Each row comes from the steps of one walk. Every step used is in the known rows, and no mark comes twice. Write the walk behind each row, first mark first.
Known rows
somo subi gazur ropo valiron dovozig: [ 13  -6  17 -13  -8   5 -19 -10   1   2  -2 -27  20  16  15  11   4  -8
  -2 -12  24  -3  -6 -20 -10  13 -18  10  -7  25   5 -17  -7 -24  -3  14
  -6 -18   4 -12 -20]
gazur ropo: [  8 -10   0 -12  -9   2 -11  -9  -3   4   0   2  21  14  25  14  -3   2
   0  -5  24  -4   1 -19  -7  12 -12  -1  -9  -3   7 -11  -9  -9  -1  -4
 -15   6   3 -10 -25]
zoti mapivig: [  7  -3  -1 -11 -11  -2 -21 -13  -4   6   1  11  21  10  23  16   2  12
  -3  -6  23  -6  -5 -18  -8  10  -9  -1 -18   0  -1  -8 -10  -2  -3   6
 -12  -2  -4 -10 -21]
dovozig valiron mapivig: [ 12  -4  28  -6 -11   1  -2 -14  -4  15  -4  15  20   4  26  14  -3  -1
  -6  -4  25 -14   0  -9  -7  14 -16   3 -18   0   0 -10  -3 -10  -1  14
   4   2  -1  -8 -17]
somo subi ropo pomanaf dovozig: [  8  -3  -5 -16  -9  11 -16  -6  -4   6  -2 -14  16  17  21  23  11   2
  -4  -4  26 -12  -5 -16 -11  17 -49   4 -21  -3  14  -4 -10 -13   0  10
   4  -5   8   1 -15]
dovozig valiron mapivig ropo subi gazur: [ 12  -8  15  -5 -11   2  -4 -12  -2  16  -2   7  25  10  26   6  24  -9
   0 -12  22 -14   1 -11  -8  16  21   5  -5  -5   0  -9  -2  -9   1  29
   2  -2 -11 -18 -20]
pomanaf subi gazur: [ 11 -14  10 -17  -5   5 -12 -14  -2   6   1   3  19   5  25  13  10  -1
   0  -7  23  -6 -19 -10  -7  13  24   2  -4  -4   3 -12  -6 -14  -8  14
  10   3   2  -4 -23]
somo subi gazur ropo valiron mapivig: [  9  -6  20  -8  -8   3 -17 -13  -1   3   0 -21  21   0  23  14  -3  -8
   1  -9  24 -14   0 -18 -10  17 -22   6 -14  26   2 -18  -7 -19  -1  14
 -33 -22  -3 -19 -23]
pomanaf dovozig vuso: [ 10 -11  18 -12  -9   5   0 -10  -4  10  -1   4  18  10  25  17   9   7
  -3  -5  22  -7 -11 -17  -7  10 -14   0  -8  -4   5  -6 -10 -21   2  12
  26  19  -3   2 -16]
mapivig valiron: [ 10  -6  26 -14 -13   6  -7 -13  -4  -1  -3  16  20  14  23  13   1   7
  -1  -6  25  -6  -9 -14  -7   9  -6  -3 -17 -18   1 -10  -1   0  -2   5
  17   3  -2  -5 -23]
ropo somo: [  8  -2  16 -10 -10   0 -11 -10   1   4   0  16  19   9  25   7   5   6
  -1 -10  22  -6  -7 -20  -9   9   5  -3 -14   1   4 -10  -5   9   3   1
   5   7  -2  -3 -27]
gazur ropo zoti: [  6  -8   4  -9 -11   4 -12 -11  -1   5  -5   2  22  19  22  25   4   4
   0  -6  27  -6  -4 -22  -7  11 -23   0  -5  -2   5 -13 -12 -20   6  -5
  -8   2   2  -8 -22]
zoti mapivig valiron dovozig vuso ropo: [ 11  -9  30 -10 -16   4 -12 -17  -2   6  -3  -2  22  29  16  21  14  12
   0 -14  23   0  -9 -15  -8   3  -4   0 -21  -5  -1 -10  -7  -8  -3  16
   9  18 -10  -9 -13]
zoti mapivig ropo pomanaf dovozig: [  9 -12 -14 -14 -15   3 -14  -8  -4   5   0   3  18  21  20  20  28   8
   0  -4  25  -9  -2 -18  -8  19 -54   1 -11 -12   7  -6 -12  -8   8  11
 -17   3   3 -16 -15]
subi gazur ropo pomanaf dovozig vuso: [ 12 -20   3 -16  -8   1   2 -11  -1   8  -1 -16  19  17  27  24  18  -2
   3  -1  24  -6 -14 -15  -9  20 -41   0  -6   3   7 -18 -12 -21   3  15
  15  20   5 -10 -18]
valiron dovozig vuso mapivig pomanaf subi ropo zoti: [  7  -2  23  -7 -15   8  -4 -12  -9  16  -7  -2  20  33  15  25  28  10
  -1 -10  26 -13 -19 -21  -9   2  19   5 -18  -1   6  -1  -8 -36  -9  19
  63  20  -7   1 -17]
ropo gazur: [  8  -8  10 -12  -8   1 -12 -11  -3   2  -1  10  23   9  20  19   9   4
  -3  -9  22  -7 -12 -13  -7  10 -16  -2 -12   4   2  -7  -3 -19  -5   7
   5   7  16  -2 -25]
somo subi ropo: [  6   5   4 -11  -7  11 -21  -9  -6   5   1  -7  19  11  24  18   1   4
  -2  -9  25 -11  -3 -17 -10  10  -4   2 -20   1  10  -2  -8 -11  -5   1
   3 -12   1  -1 -23]
mapivig ropo somo subi: [  8   4  12  -9 -11   9 -19 -11   0   4   1  -3  20  12  23   8  24   3
   3 -16  24  -9   0 -20 -10   9   4  -1  -8   0   7  -4  -6   5   5   0
  -4  -7  -8 -11 -30]
vuso dovozig pomanaf: [ 15  -8  10 -10 -13   5  -4 -11  -5   7  -1   1  22  -1  22  18  11   3
  -3  -4  25  -6  -8 -24  -7  13  22  -6 -10  -9   5  -5  -4 -10  -8   3
  -4   4   6   1 -12]
zoti mapivig pomanaf subi gazur: [ 10 -12  -4 -16  -8  -1 -18 -17  -5   7   2   1  18  10  23   9  17   4
   3  -3  22  -7 -20 -12  -9  10  37   2 -17  -2   4 -10  -9  -8 -16  16
  -8  -3  -9 -15 -28]
ropo somo subi gazur: [  8   2  17 -13  -6   3 -20 -16   3   3   1 -10  20   4  27  10  11  -3
   1 -13  20  -8 -14 -17 -10  11  10   2 -12  16   4 -14  -4   7  -2   8
  10 -15 -11  -5 -29]
valiron mapivig pomanaf: [ 10  -1  16 -12 -11   2  -4 -16  -8   7  -3  15  19   4  25  12  10   0
   1   0  24 -14  -6 -15  -9   9   3   0 -24  -6   7  -2  -4  -5  -8   3
 -10  -3 -10  -8 -29]
ropo pomanaf: [ 10  -5   0 -18 -11   4  -8 -10  -3   5  -4  10  19  12  21  19   9   1
  -3   0  27  -8  -5 -12 -10  14 -33  -4 -18 -13   5  -9  -5  -8  -2   1
   9   5  11  -2 -18]
gazur ropo somo subi: [  6  -1   7 -10  -9   2 -19 -11   2   5   2  -9  20  10  24  10   0   4
   1 -12  24  -8   0 -20 -12   9  -4   1 -13  12   9 -13  -7  10   1  -3
 -17  -5 -10 -12 -31]
ropo pomanaf dovozig valiron mapivig vuso subi somo: [ 13 -22  34 -11 -15   1   6  -6  -5  17 -10 -10  20   7  12  15  18  -3
  -3  -3  23 -22  -2  -2  -7  18 -70   9 -18  11  -3  -8  -8 -18  -8  27
  30 -10   1 -13 -11]
valiron mapivig vuso dovozig: [ 11  -4  39  -7 -15   2  -4 -14  -8   6  -2  -5  21  -5  22  13  10  -3
   3  -6  21 -10  -5 -17  -6  13 -15  -1 -16  10  -1  -4  -4 -14 -13   7
  14   3 -12 -12 -15]
subi ropo vuso mapivig valiron dovozig pomanaf: [ 12   0  36 -11 -18   5  -4 -10  -9   2  -2   4  24  38  17  27  15   9
  -7 -17  26 -10 -11 -14  -3   7  -8  -1 -27  -8  -6  -6  -1 -13   1  17
  28   5 -12  -5 -12]
ropo valiron dovozig pomanaf: [ 18  -3  20 -14 -12   5  -6  -8  -3   4  -6   4  22  16  12  10  11   2
 -10  -8  26  -5  -4 -22  -9  10  14   1 -14  -1   1  -8  -3 -19  -4   9
  -8   2  15   1 -11]
somo subi gazur ropo: [  8  -6   2 -14  -5   5 -20 -15  -1   3   1 -23  21   8  28  18   1  -5
   2  -8  24  -6  -7 -15  -8  13  -6   3  -6  10   6 -16  -8  -9  -4   3
  -6 -16  -4 -13 -29]
valiron mapivig: [  8  -3  20 -12 -10   1  -9 -14  -5   8  -3  15  20   2  27  19   0   2
  -1  -3  24 -13  -5 -15  -8  12 -14   0 -19   2   2  -7  -5  -7  -1   5
 -10  -2  -5  -6 -22]
mapivig pomanaf ropo dovozig: [ 17 -13   8 -10 -10  11  -6 -11   0   5   8   3  19  19  24   8  16  -5
   5   1  23  -7  -6 -10 -10   6 -13   0 -15 -10  14  -3 -12 -13  -7   4
 -22   3 -17  -5 -23]
valiron mapivig ropo dovozig vuso: [ 10  -5  28  -3 -15   8   0 -11  -7  12   4   6  25  13  30  20  28   3
   6  -8  22 -14  -6 -13 -10  13 -16   0  -8  -2   3  -1 -10 -20  11  13
   6  18 -25 -12 -16]
subi gazur: [ 10  -6  12 -15  -7   4 -13 -14  -2   2   0   3  20   7  29  16   6  -4
   0  -6  22  -4 -14 -14  -7  12   2  -1  -8   1   3 -12  -6 -11  -3   8
  11  -2   4  -4 -24]
ropo zoti dovozig valiron mapivig: [ 14  -1  32   3 -14   4   1 -12  -2  16  -4   6  22   4  23  22  10   2
  -7  -6  25 -16  -4 -21  -6  11 -40   7 -12   7  -2 -11  -6 -25  11  16
  12  -6  -6  -1  -7]
somo subi gazur: [  9  -1  11 -16  -5   7 -20 -17  -1   3  -1 -13  19   3  27  17   4  -5
  -1  -8  23  -7 -13 -13  -8  10   1   3  -9   7   3 -11  -6  -9  -7   7
  11 -20  -4  -5 -26]
pomanaf dovozig: [  9 -11  10 -15  -9   4  -8 -10  -3   5  -1   8  17  11  24  15   5   3
  -4  -5  22  -7  -7 -16  -6  11 -24   3  -8  -5   7  -7  -9 -12   2   9
   7   4   2   0 -18]
pomanaf dovozig valiron mapivig vuso: [ 13  -9  41  -9 -12   3   5 -13  -5  13  -5   0  19   8  25  11   8  -6
  -5  -6  23 -13   1  -7  -5  14 -30   6 -15   4  -4  -8  -7 -17  -6  21
  19   7 -10 -13 -15]
mapivig valiron dovozig vuso ropo pomanaf subi somo: [ 16 -27  31 -21 -15   9   0 -13  -2   9 -11 -10  19  34   4  23  25   6
   2 -11  29  -7 -19  -9 -11   6   3   2 -17 -15   8  -8  -5 -14  -6  22
  31  18   6  -1 -13]

Write each row's walk
[ 13 -13  18 -12  -8   9 -13 -12   1   3   6   8  19  20  20  19   7  -4
   3  -6  22  -9  -4  -9  -5   7 -34  -5 -16  -3   3  -9 -10 -24   1   2
 -29   2  -9  -4 -21] -> pomanaf ropo vuso
[ 10 -12   1 -13  -7   2 -12 -12  -2   3   1  -7  21  12  30  16   1  -4
   2  -6  23  -3  -9 -17  -6  14  -3   0  -6   3   5 -16 -11 -10  -2   3
  -6   1   4 -12 -28] -> subi gazur ropo
[ 12  -4   2  -9 -12   4 -19  -5  -8   6   1   0  18  25   7   3  16  11
  -2  -9  25  -8  -8 -21 -11   9  23   7 -25   4   8  -2 -11 -24 -11  22
 -16   4   2  -8 -17] -> zoti mapivig pomanaf subi ropo valiron dovozig
[ 16 -25  25  -6 -14   8   1 -15  -2  19  -1  -7  20  19  15   6  20  -4
   2 -10  28 -17  -8   0 -10   5  21   9 -15  -6  12  -2 -11 -18  -4  24
 -18   4 -16  -9 -19] -> vuso ropo dovozig valiron mapivig pomanaf subi somo
[ 11  -9   5 -15 -10   6  -5 -12  -4   5  -1   7  16  12  24   9  14   1
  -1   0  23  -7  -9 -16  -7   8  -6   1 -14 -13  12  -3  -9 -12  -4   5
   0   5  -1  -2 -26] -> mapivig pomanaf dovozig
[ 14 -24  -3 -14  -9   5 -11  -7   1   9  -1   1  26  16  13  10  14   5
  -1  -4  24 -14   1 -20  -9   6  44  -3 -10 -11   9  -3  -9  -4 -14   9
 -36 -10   0  -3 -20] -> dovozig pomanaf ropo subi somo
[ 15 -10  34  -5 -16  13   0 -13  -1  11   2 -16  23  25  25   5  16 -11
  -3 -15  24  -4   3   0  -6   5 -14   2  -8  -7   0  -8 -12 -21  -3  13
  15  19 -12 -10 -12] -> mapivig vuso ropo dovozig valiron
[ 14  -2  23  -7 -12   3   4 -16  -6  15  -5  13  18   6  25   9   7  -4
  -4  -1  25 -14  -1  -9  -9  10   0   2 -23  -8   5  -5  -4  -9  -9  13
   0   2  -7  -9 -24] -> dovozig valiron mapivig pomanaf
[ 11  -6  39 -12 -14   6  -3  -9  -4   9  -7  10  21  15  14  17  15  10
  -2  -8  20  -5 -14 -11  -9   9 -20   2 -14  -2  -2  -9  -1 -16  -5  17
  59   9  -9   1 -14] -> mapivig valiron dovozig vuso subi
[  6 -14   1 -14 -10   0 -14  -6  -3   8  -2   6  25  14  14   7   9   7
  -1  -9  23 -12  -5 -16  -8   6  31   3 -11  -7   7  -4  -8  -1  -7   7
   2  -9  -4  -3 -23] -> ropo subi somo
[ 12  -8  25 -13 -12   9  -7 -15  -2  12  -5  -3  20  23  19  19  14  -1
  -2 -12  24  -1  -9 -17  -8   3  -1   1 -10  -2   7  -4  -9 -22  -2   8
  14  24   1   3 -16] -> valiron dovozig vuso ropo
[ 13 -21   8 -19  -9   4  -7 -10  -5   9  -5   2  22  11  16  15  12  11
  -4  -6  27 -13 -13 -14  -8   8  54  -2  -9 -12   5  -3  -7  -9 -12   8
 -11  -6   9  -1 -21] -> dovozig pomanaf subi somo
[ 17 -16  41   0 -13   6   0 -13   1  15   4   3  19   5  17  19   6 -10
   2  -5  22 -14   1  -8  -5  15 -49   0 -18   9   0 -10  -6 -26  -1  20
 -24   3 -18  -7  -8] -> pomanaf ropo vuso dovozig valiron mapivig
[ 18 -15  19 -15 -11   9  -9  -8   1  10   0   3  23  19  11  21  20  -3
  -2  -8  20  -8  -7  -9  -7  10 -29   1 -13   4   0  -6  -7 -28  -5  13
 -28  -5  -7   1 -11] -> valiron dovozig pomanaf ropo vuso subi
[ 13  -9  28  -8 -14   7  -2  -9 -11  10  -1 -11  22  -1  20  18  20   2
   1  -8  24 -16  -9 -21  -9  17  40  -4 -20   2   2   0  -4 -19 -20  16
  -5  10  -6  -9 -11] -> valiron mapivig vuso dovozig pomanaf subi ropo
[ 12   0  26  -7 -11   9  -6  -3  -6   7  -2  -1  22  23  14  12  11   7
  -4 -10  24  -7  -8 -24 -10  11  -2   1 -19   9   3  -4  -9 -36  -1  17
  23  19  12   4 -12] -> subi ropo valiron dovozig vuso
[ 20 -16  19  -5 -10  11  -4  -9   4  13   6   2  20  19  23   9   5  -6
  -3  -4  23  -8   1  -5  -9  10 -31   3  -8  -3   7 -11 -10 -18  -1  16
  -3   8  -8  -4 -11] -> pomanaf ropo dovozig valiron
[ 16 -17  12  -8 -11  12  -6 -17   2   8  -2 -17  23  10  22  25  32  -1
  -2 -14  27  -7 -18 -23  -7   8  30   1   0  -6   4 -12  -9 -29   4  15
 -21   1   5   2  -8] -> vuso ropo zoti dovozig pomanaf subi gazur
[ 18  -9  20 -12 -14   9  -9 -11   1   4  -6  -5  22  21  12  11  14  -4
  -9 -13  28  -3  -1 -21  -9   5  15   1 -13  -5   4  -7  -6 -23  -2   9
 -31   8  20   0 -10] -> vuso ropo valiron dovozig pomanaf
[ 14  -7  22   2 -15  12  -4 -13   2  13  -3  -9  22  17  20  19  16  -2
  -8 -14  27  -6  -1 -21  -5   3 -29   5  -5  -5   3 -10 -11 -29  13   9
   4   7   7   3  -6] -> vuso ropo zoti dovozig valiron
[ 11  -8  14  -6 -12   2  -2 -10  -6   4  -1   2  20   8  19   5   3  -2
   2  -1  26 -14   5 -20 -11  12 -11   1 -22   4   8 -10  -8 -16  -3   4
 -41   1  -1 -18 -27] -> gazur ropo valiron mapivig pomanaf
[ 11  -9   4 -16  -9   7  -6 -13  -5   8   0  11  16  10  19   7  13   3
   1  -1  24  -9 -12 -11 -10   7  34  -1 -15 -17  11  -3  -6 -11 -13   6
   0   9  -4  -4 -27] -> mapivig pomanaf subi
[  8 -10   7 -10  -7  -2 -12 -12   2   2   3  -2  21  12  31   9   5  -1
   4 -11  21  -3 -10 -21  -8  13   5  -1  -6  13   5 -19  -9   6   3   4
  -8   5  -1 -13 -32] -> subi gazur ropo somo
[ 14 -29  10 -11 -13   2  -4  -8  -5   9   3 -14  24  14  10  22  15   6
   4 -12  27 -12 -12 -16  -5  13  30  -3  -6   0   4  -8 -13 -23  -4   8
 -35   2 -10  -8 -14] -> gazur ropo vuso dovozig pomanaf subi somo
[ 15   5  30   4 -14   7  -5 -11   0  15   3  -6  22   2  23   6  26   1
  -1 -16  23 -18   6 -22 -10  13 -24   7 -13  12   3  -6  -3   0  12  18
  -2  -9 -15 -12 -18] -> zoti dovozig valiron mapivig ropo somo subi
[ 14 -14  11 -12  -8   1  -4 -14   1  15  -5 -26  18   8  25  22   7 -13
  -2  -4  26 -15  -1  -8 -10  24 -67  11 -14  15   7 -20  -7 -13   3  24
  -3 -12  -3 -18 -16] -> somo subi gazur ropo pomanaf dovozig valiron mapivig
[ 16 -15  24  -7 -15   4  -2 -11  -2  10   1  -8  26   1  18  10  21  -6
   4  -4  21 -15   5 -20 -10  11  29  -4 -17   0   2  -3  -2  -7 -24  16
 -28   3 -20 -14  -9] -> valiron mapivig vuso dovozig pomanaf ropo subi
[ 16 -14  11  -6 -10   2  -3 -10   1  11   5 -12  23  20  31  10   5  -9
  -1  -9  23  -4  -6  -5  -7  15 -20   6  -1   5   4 -20 -12 -16   6  17
   9   8  -9 -13 -17] -> subi gazur ropo dovozig valiron
[ 14 -23  28  -4 -12   7   0  -8  -3  16   3  -6  23   8  17  14  24   2
  10   1  20 -22 -11  -8 -12   9 -24   3 -17  12  10   0 -14 -19 -10  18
  -8  -5 -27  -7 -20] -> valiron mapivig pomanaf ropo dovozig vuso subi somo
[  5   0  17   1 -17   4 -18 -10  -8   4  -1 -15  23  17  19  24  19   8
   3 -11  24  -7  -8 -28  -6  10 -14  -1 -19   9  -4  -6 -13 -27  -9   6
  11   1  -8 -10 -10] -> subi ropo zoti mapivig vuso dovozig
[ 10   1  27  -2 -12  10 -10 -14   3  11   5 -20  22   7  23  10  20   6
   1 -19  23  -9  -3 -24 -11   2  -2   0 -13  13   7  -7  -9  -2   7   7
   7  11 -13   2 -17] -> zoti dovozig vuso ropo somo subi
[ 11 -13   4 -10  -8   2 -10  -9  -1   3   7 -11  24  17  32  15   5  -6
   4  -8  22  -3 -12 -12  -8  14 -15   4  -2   7   7 -17 -13 -13   6   8
  -4   2 -11 -13 -22] -> subi gazur ropo dovozig
[  8  -1  22  -9 -14   3   1 -15  -8  11  -1   6  20  14  26  13  15   7
  -2  -4  23 -12  -9 -16  -9   2   9  -5 -21  -6   2  -4  -5 -14 -10   7
  50  16  -7  -7 -26] -> dovozig vuso mapivig pomanaf
[ 10 -17  -8 -18 -11   1  -5  -7  -2   5  -2  -4  17  18  22  20   7   0
  -1   0  26  -8  -2 -15  -9  18 -58   2 -10  -7  13 -13 -11 -10   4   3
 -10  11  10  -9 -18] -> gazur ropo pomanaf dovozig
[ 11 -14  34  -5 -11   3   4 -10  -4  11  -2  -6  19  -6  21   6  24  -4
   2  -3  19 -17 -12 -13 -11  16 -26   6 -14  20   2 -10  -9 -36  -3  32
  13   2 -10  -9 -19] -> ropo valiron mapivig pomanaf dovozig vuso subi gazur
[  9 -16  31 -11 -16  -2 -13  -9  -6  10  -7   1  24  19   7  19  16  22
   1 -11  20  -9 -16 -14  -8   8 -16   5 -20  10  -5  -8  -8  -9  -8  22
  40  -8  -9  -7 -14] -> zoti mapivig valiron dovozig vuso subi somo
[ 13  -3  13  -3 -12   9  -5  -4  -5  13   5   2  22  22  27  10   6   1
  -6  -9  25  -9  -3  -9  -8  13 -15   4 -15  -5   7  -5 -11 -17   5  15
  18  14  -4   0 -12] -> subi ropo dovozig valiron
[ 18 -14  26  -8 -11   7  -4 -11   0   5  -1   5  21   3  19  13   6  -2
  -3  -1  25 -16   6 -21 -11  14  -7  -4 -21   4   2  -9  -5 -20  -7  12
 -59  -5   8  -9 -16] -> dovozig pomanaf ropo valiron mapivig
[ 13 -20  -1 -20  -9   8 -11 -15   1   6  -3  -9  18  14  21  18  19  -9
   0  -8  27  -6 -14  -6 -10  13  -4   0  -7 -12   9 -14  -7 -14  -3  14
  -8  12  14  -5 -18] -> vuso ropo pomanaf subi gazur
